What can hang from each mark:
E: A
W: A L T
J: A L
T: W
Y: L
L: J Y
A: C E J W

Each row was made from one small tree. Brackets hold a mark, then the marks that hang from it, in alphabetical order. Every link used is in the known rows. Write each row's tree.
Known rows:
[W [A E] L T]: [ 0.17  0.80  3.05 -0.60  1.34 -5.27 -0.92 -0.87 -1.07  0.62 -2.96 -3.41
  0.16 -0.85 -2.63  1.45 -1.98  5.52 -1.82  3.28  3.52 -2.03 -0.19  0.78]
[E [A C]]: [ 1.44 -2.15  0.90  0.52  0.97 -1.80  0.11 -0.38  1.94  0.37 -1.92 -2.16
 -1.64  0.24  0.24 -1.38 -2.16  3.09  1.23  3.50  0.10  1.22 -0.88  1.17]
[A C E [J L] W]: [-0.98  1.78  2.94 -1.73 -1.25 -3.41 -0.02 -2.90  1.95 -2.21  0.19 -5.27
 -1.11  1.05 -0.93  1.37 -3.50  4.06  1.78  6.72  1.22  3.26 -4.19 -0.82]
[E [A J W]]: [ 1.54 -2.90  2.21  0.46 -0.01 -0.13  0.65  0.61  2.82  1.25 -1.47 -3.38
 -0.93  0.65 -1.04 -0.07 -0.15  1.76 -2.22  4.59 -0.18  1.78 -0.87  0.92]
[W [L J] T]: [ 0.31  0.36  4.07 -1.18 -0.09  0.83 -0.07 -0.20  0.56 -0.10  0.25 -1.69
  0.20  0.28 -1.76  2.26 -0.15  0.87 -1.54 -1.12  3.76 -1.21  0.92  2.65]
[L [J [A E]] Y]: [-3.75 -2.50  1.17  1.59 -0.39 -0.10  2.06 -1.74  0.20 -1.03 -1.39  0.68
 -2.12  2.98 -1.99  3.28 -0.16 -2.09 -0.15  3.21 -2.34 -1.40 -1.70  2.36]
[W A [L Y]]: [ 0.30 -1.10  3.07  0.45  1.83 -0.46  2.16  0.04  0.22  1.88 -2.46  0.37
  1.52  2.33 -3.65  0.68 -0.13  1.33 -1.28  2.12 -0.02 -1.41  0.35  2.39]
[E [A W]]: [ 1.60 -3.09  1.64  1.79  1.27 -0.44  0.99  0.51  1.64  1.66 -1.55 -2.85
 -1.42  0.14  0.55 -1.00  0.26  1.69 -1.50  1.71 -0.63  2.78 -0.12  0.49]
[L J]: [-1.24 -0.95  1.01  0.18 -0.91  2.56  1.28  0.31  0.29 -0.90 -0.06  0.24
 -0.38  0.92  0.02  2.11  0.23 -0.81 -0.34 -0.35  0.53 -1.52  0.01  1.93]
[J [A C E] [L Y]]: [-3.10  0.42  0.87  0.13 -0.78 -3.75  0.16 -3.85 -0.08 -2.38 -0.92 -2.29
 -0.82  2.74 -2.09  1.79 -2.81  0.70  2.74  4.61 -1.84  1.88 -2.35  0.79]
[T [W L]]: [ 0.44  0.39  2.98 -0.10  0.42 -0.54  0.99  0.57  0.84  1.05 -0.39 -2.02
  0.66  1.00  0.01 -3.37 -0.20  1.21  0.25 -1.48  0.23 -0.22  1.00 -0.47]
[W [A C] [L J] T]: [ 0.32 -0.46  4.10 -0.63  0.49 -1.78  0.98 -0.77  0.15 -1.20 -1.77 -2.86
  0.81  1.46 -2.37  4.19 -1.86  4.11 -0.06  3.31  5.67 -2.59  1.12  3.59]
[E A]: [ 1.08 -2.24  0.60  0.95  0.50 -0.14 -0.41  0.59  1.00  1.24 -1.81 -1.31
 -0.97 -0.17  0.11 -1.68 -0.57  1.55 -1.35  0.88 -1.11  0.39  0.34  1.23]
[L [J [A C E]] Y]: [-3.39 -2.80  1.61  0.99 -0.18 -1.87  2.63 -2.86  1.30 -1.88 -0.98 -0.31
 -2.85  2.97 -1.73  3.49 -1.74 -0.58  1.97  5.51 -1.35 -0.73 -2.79  2.38]
[E [A J]]: [ 1.17 -1.82  1.31 -0.07 -0.40  0.45 -0.51  0.73  2.36  1.51 -2.09 -1.70
 -0.63  0.58 -1.88 -0.66 -1.00  1.56 -1.82  4.02 -0.96 -0.55 -0.84  1.76]
[W A [L J Y] T]: [-0.46 -2.40  4.57 -0.36  1.52  0.51  2.30 -0.01  0.35  0.12 -1.49 -0.62
  0.85  2.11 -4.89  3.57  0.24  0.95 -3.05  1.87  2.76 -3.43  1.77  4.41]
[Y [L J]]: [-0.55 -0.71  1.89 -0.64 -0.28  2.39 -0.44  0.33  1.02 -2.70  0.27  0.96
  1.37  0.52 -0.09  2.11  0.32 -1.01  1.08 -0.81  1.39 -0.63 -0.55  2.26]
[J [A E W] L]: [-2.76  1.44  0.54  1.91 -1.26 -2.49 -0.72 -2.53 -1.05 -1.60 -0.76 -4.67
 -0.33  0.91  0.45  2.36 -0.30  1.60  0.64  1.70 -0.49  3.10 -1.04 -1.01]
[W A T]: [-0.10 -1.02  0.58 -0.19  0.37 -2.70 -0.16  0.40 -1.16 -0.36 -1.50 -1.20
  0.95 -0.41 -2.06  2.62  0.31  2.57 -1.89  1.56  3.27 -1.84  2.67  1.11]
[J [A C E W]]: [-1.00 -1.15  0.83  2.10  0.58 -4.86  0.58 -2.95  0.16 -1.32 -0.74 -3.36
 -2.60  0.33  0.52  2.30 -1.26  2.05  2.66  5.45 -0.08  2.66 -2.74 -1.52]
[J [A C E [W T]]]: [-0.93 -1.35  1.26  1.24  0.63 -7.06 -0.31 -3.23 -0.16 -1.96 -0.10 -4.73
 -2.71 -0.55 -0.73  3.27 -1.04  2.82  1.76  5.24  2.24  2.34 -1.51 -1.34]
[W L T]: [ 1.49  1.11  2.87 -1.50  0.69 -1.60 -1.32 -0.58 -0.22  0.47 -0.01 -2.15
  0.89 -1.12 -1.74  0.28 -0.22  1.77 -0.82 -0.48  3.19 -0.06  0.71  0.75]

Write each row's tree:
[ 0.98 -0.74  2.66 -0.72 -0.64 -0.81 -0.06 -1.46  3.22 -0.68 -0.83 -5.72
 -0.26  1.76 -1.39  0.37 -2.39  3.88  0.21  5.76  0.83  3.60 -1.61  1.32]
[E [A C [J L] W]]
[-1.71 -0.62  2.35 -2.14 -1.06 -1.30  0.01 -1.07  0.63 -1.54 -0.94 -2.34
  2.55  2.41 -6.41  3.95 -0.48  1.37 -3.02  4.13  1.64 -1.65  1.70  2.74]
[W [A [J [L Y]]] T]
[ 1.02 -4.47  5.92  1.14  1.87  2.46  3.73  0.37  3.22  2.16 -1.78 -2.19
 -1.61  2.79 -1.73  0.17  0.30  0.24 -2.58  1.50 -0.82  1.58 -1.48  3.68]
[E [A [W [L J Y]]]]
[-1.36 -1.16  0.56  1.51 -0.94  1.95 -1.14 -0.52 -0.13 -3.10 -0.27  0.72
  1.39  1.29 -0.47  3.91  1.21 -2.37  1.73  0.01  0.96 -1.10  0.89  2.42]
[Y [L [J A]]]
[-2.20 -4.24  1.99  2.86  0.22  2.21  3.38 -1.19  0.90 -0.90 -0.07 -0.42
 -1.15  3.49 -1.89  4.31  2.15 -3.83 -0.68  1.51 -1.56  0.37  0.33  1.93]
[L [J [A W]] Y]
[ 1.56 -1.36  4.73 -1.16  1.16  0.47  2.00 -0.64  2.69  1.80  0.83 -1.74
  0.16  1.85 -4.49  0.80  0.27 -0.76 -1.10  3.92 -0.57  1.59 -2.37  0.90]
[A J [W [L Y]]]
[-0.06 -0.31  2.50 -1.35  0.07 -4.22  1.17 -1.71  2.13 -1.02  0.03 -3.15
 -2.63  0.21 -1.29  0.89 -2.79  3.44  1.44  8.02  1.15  2.22 -4.60 -1.15]
[A C E J W]
[-3.02 -0.89  1.16  1.61 -0.59 -2.28  0.83 -3.32 -0.16 -1.13 -0.62 -3.50
 -0.58  2.80 -2.03  2.24 -0.14 -0.30  0.32  2.39 -2.41  3.37 -1.57 -0.44]
[J [A E W] [L Y]]
[-1.79 -1.79  4.72  0.43  1.02 -0.38  3.48 -0.34  0.33  0.45 -3.07 -0.31
 -0.60  2.94 -3.12  2.16 -1.82  2.21 -1.73  4.03  0.11 -2.58 -2.02  3.47]
[W [A E] [L J Y]]
[-1.44  0.69  1.65 -2.23 -1.65  1.65  0.20 -1.33  1.70 -0.81  0.45 -0.80
  1.44  2.86 -4.34  1.25 -0.47 -1.03 -1.15  2.76 -1.23  0.47 -0.96  1.64]
[A [J [L Y]]]
[ 0.96  0.42  4.16 -1.39  1.06 -4.85 -0.22 -1.47  0.31  0.69 -0.06 -4.56
 -1.23 -1.52 -1.13  0.33 -0.96  3.79 -1.07  1.81  2.65  2.44 -2.05 -1.04]
[A E [W L T]]
[-0.21  0.75  1.61 -2.13 -0.55 -3.78  0.01 -1.74  2.03 -1.19 -0.58 -1.63
 -2.10  0.00 -1.44  0.53 -3.92  3.03  1.99  7.39  0.95 -0.11 -4.27 -0.16]
[A C E J]
[-2.57 -0.66  1.07  1.32 -0.78 -0.64 -1.24 -1.19 -0.34 -3.19 -1.34 -0.36
 -0.26  0.80 -0.29  3.39 -0.20 -0.54  1.82  2.00  0.57 -0.97 -1.76  1.58]
[Y [L [J [A E]]]]
[ 0.15  0.28  1.56 -0.83 -1.69  1.09 -1.49 -0.13  1.72  0.46 -2.10 -3.79
  1.19  1.38 -1.68 -0.41 -1.78  1.98 -1.80  2.67 -0.21  1.06 -0.23  2.21]
[E [A [J L]]]
[ 1.71 -1.63  5.27 -2.37  1.50 -1.33  1.01 -1.16  2.57  1.24  0.86 -3.13
  0.14  1.01 -5.60  1.83  0.53 -0.36 -2.30  3.53  1.87  1.17 -1.03  1.11]
[A J [W [L Y] T]]
[-0.83 -0.27  4.03  0.08  0.03  2.14  2.33  0.85  1.47  0.11 -0.41 -1.44
  0.15  2.17  0.28 -1.40 -0.29  0.48 -0.05 -1.88  0.97 -1.33  1.21  1.28]
[T [W [L J]]]
[ 1.44  1.08  4.89 -1.83  0.46 -3.94  0.72 -1.84  2.52  0.39 -0.88 -4.20
 -1.74  0.35 -1.47  0.49 -3.63  4.41  1.64  7.66  2.02  2.25 -5.01 -0.34]
[A C E J [W L]]
[ 0.79  1.05  3.53 -1.24  1.36 -6.79 -0.47 -1.68 -0.57 -0.43 -2.27 -3.80
 -0.54 -0.45 -1.94  1.69 -3.69  6.88  0.68  5.53  4.65 -1.20 -1.28  0.90]
[W [A C E] L T]
[ 0.02 -0.70  1.57 -0.32  1.07 -4.59  1.69 -1.92  0.96 -1.13 -0.07 -2.93
 -2.78 -0.40  1.00  0.44 -2.35  3.34  2.24  4.84  0.63  2.78 -3.81 -1.56]
[A C E W]
[ 0.08 -1.01  1.77 -0.58  0.45 -5.02  0.19 -1.16  0.25 -0.83  0.30 -3.62
 -2.35 -1.67 -0.72  1.03 -0.23  2.46 -0.79  2.26  1.82  2.00 -1.53 -1.49]
[A E [W T]]
[ 2.08  0.08  3.80 -0.55  1.38 -1.91 -0.35 -0.67  0.44  0.95  0.63 -3.97
  0.40 -0.84 -1.74  0.79  0.87  1.93 -1.31 -0.32  3.38  2.04  0.33 -0.03]
[A [W L T]]
[-2.92 -3.20  1.10  1.77 -0.31  2.41  2.18 -1.19  0.44 -0.89 -0.44  0.93
 -0.75  3.56 -2.30  3.88  1.39 -3.94 -0.28  0.92 -1.84 -1.88  0.42  3.03]
[L [J A] Y]
[-2.22  1.12  2.69 -3.06 -1.38 -2.73  0.52 -2.93  2.44 -2.04  0.19 -2.25
 -1.02  2.62 -3.75  1.06 -3.98  2.21  1.47  6.84 -1.16  0.84 -4.34  0.93]
[A C E [J [L Y]]]
[-1.73 -0.68  1.77  0.46 -0.89 -2.11 -0.91 -2.19  0.57 -4.43 -1.11 -0.52
 -0.77  0.97  0.08  3.75 -2.22  0.90  4.28  4.62  1.38 -0.15 -2.86  1.41]
[Y [L [J [A C E]]]]
[-0.39 -0.42  2.39 -0.61 -0.07 -2.74  0.66 -0.92  1.57 -0.13 -0.32 -3.14
 -2.12 -0.44 -1.29  0.69 -1.04  2.16 -0.68  5.55 -0.43  1.54 -3.39 -1.23]
[A E J W]
[-1.57 -0.10 -0.20  1.05 -0.37 -4.67 -0.64 -2.72 -0.09 -1.57 -1.63 -1.92
 -2.07  0.65  0.46  1.48 -2.32  1.96  2.96  5.10 -0.05  0.19 -2.02 -0.34]
[J [A C E]]
[-2.05 -4.77  2.48  1.91  0.28  0.19  2.22 -1.81  0.78 -1.43  0.46 -1.55
 -1.14  2.28 -3.30  5.51  2.90 -3.17 -1.65  1.26  0.84  0.50  1.24  2.25]
[L [J [A [W T]]] Y]
[ 3.14 -1.74  4.10  0.81  1.99 -2.03  0.98 -0.58  2.55  1.74 -1.78 -4.30
 -1.05  0.76  0.26 -1.23 -2.15  4.41  0.71  3.58  1.30  3.52 -1.92  1.07]
[E [A C [W L]]]
[-1.01  1.61  2.66 -2.28 -1.82 -3.57 -1.33 -2.29  0.73 -1.84  0.64 -6.01
 -0.15 -0.44 -2.53  2.13 -1.33  3.05 -1.17  4.01  2.58  2.37 -1.99 -0.80]
[A E [J L] [W T]]
[ 0.90  0.17  2.54  2.77  1.06 -0.49 -0.23 -1.33 -0.82  1.15 -0.63 -3.32
  0.86  1.17 -0.52  1.95  1.11 -0.06 -0.11  0.43  0.54  2.10  0.11 -0.09]
[J [A [W L]]]
[ 1.02  1.22  3.27 -0.45  0.06 -0.20 -0.14  0.40  0.45  1.25 -2.30 -1.75
  1.89  1.39 -3.48  1.52 -1.18  2.99 -1.92  4.57  2.06 -2.64  0.05  2.01]
[W [A J] L]
[ 1.21  1.22  4.61 -0.96  0.17 -2.38  0.41 -1.12  1.46  1.39 -0.64 -3.97
 -1.14  0.05 -1.63  0.10 -1.68  3.02 -0.66  5.67  1.05  1.83 -4.09 -0.64]
[A E J [W L]]
[-2.83 -1.83  1.72  2.88 -0.50 -0.88  1.64 -1.79 -0.15 -1.26 -1.09 -2.58
 -2.25  1.53  0.66  4.08  0.50  0.05  0.20  2.86 -0.49  0.71 -1.73  0.30]
[L [J [A E W]]]
[-0.28 -1.70  4.61 -1.52  0.98  1.32  1.51 -0.37  1.40 -0.01  0.44 -0.64
  0.13  1.65 -4.06  2.49  0.58 -1.16 -1.77 -0.08  2.09 -1.45  0.05  3.28]
[W [L J Y] T]
[ 0.71 -0.63  2.98 -2.46 -0.27 -6.08  0.12 -2.28  2.09 -1.81  0.36 -4.76
 -2.72 -1.04 -2.30  2.36 -2.56  3.93  0.67  7.94  3.16  1.83 -3.33 -0.66]
[A C E J [W T]]
[-1.98  1.87  1.79 -1.94 -1.96 -4.09 -1.79 -1.62 -0.75 -2.01 -1.87 -4.64
  1.17  0.32 -3.80  3.00 -2.35  5.05 -2.24  5.25  2.85 -1.61 -0.13  1.03]
[W [A E [J L]] T]
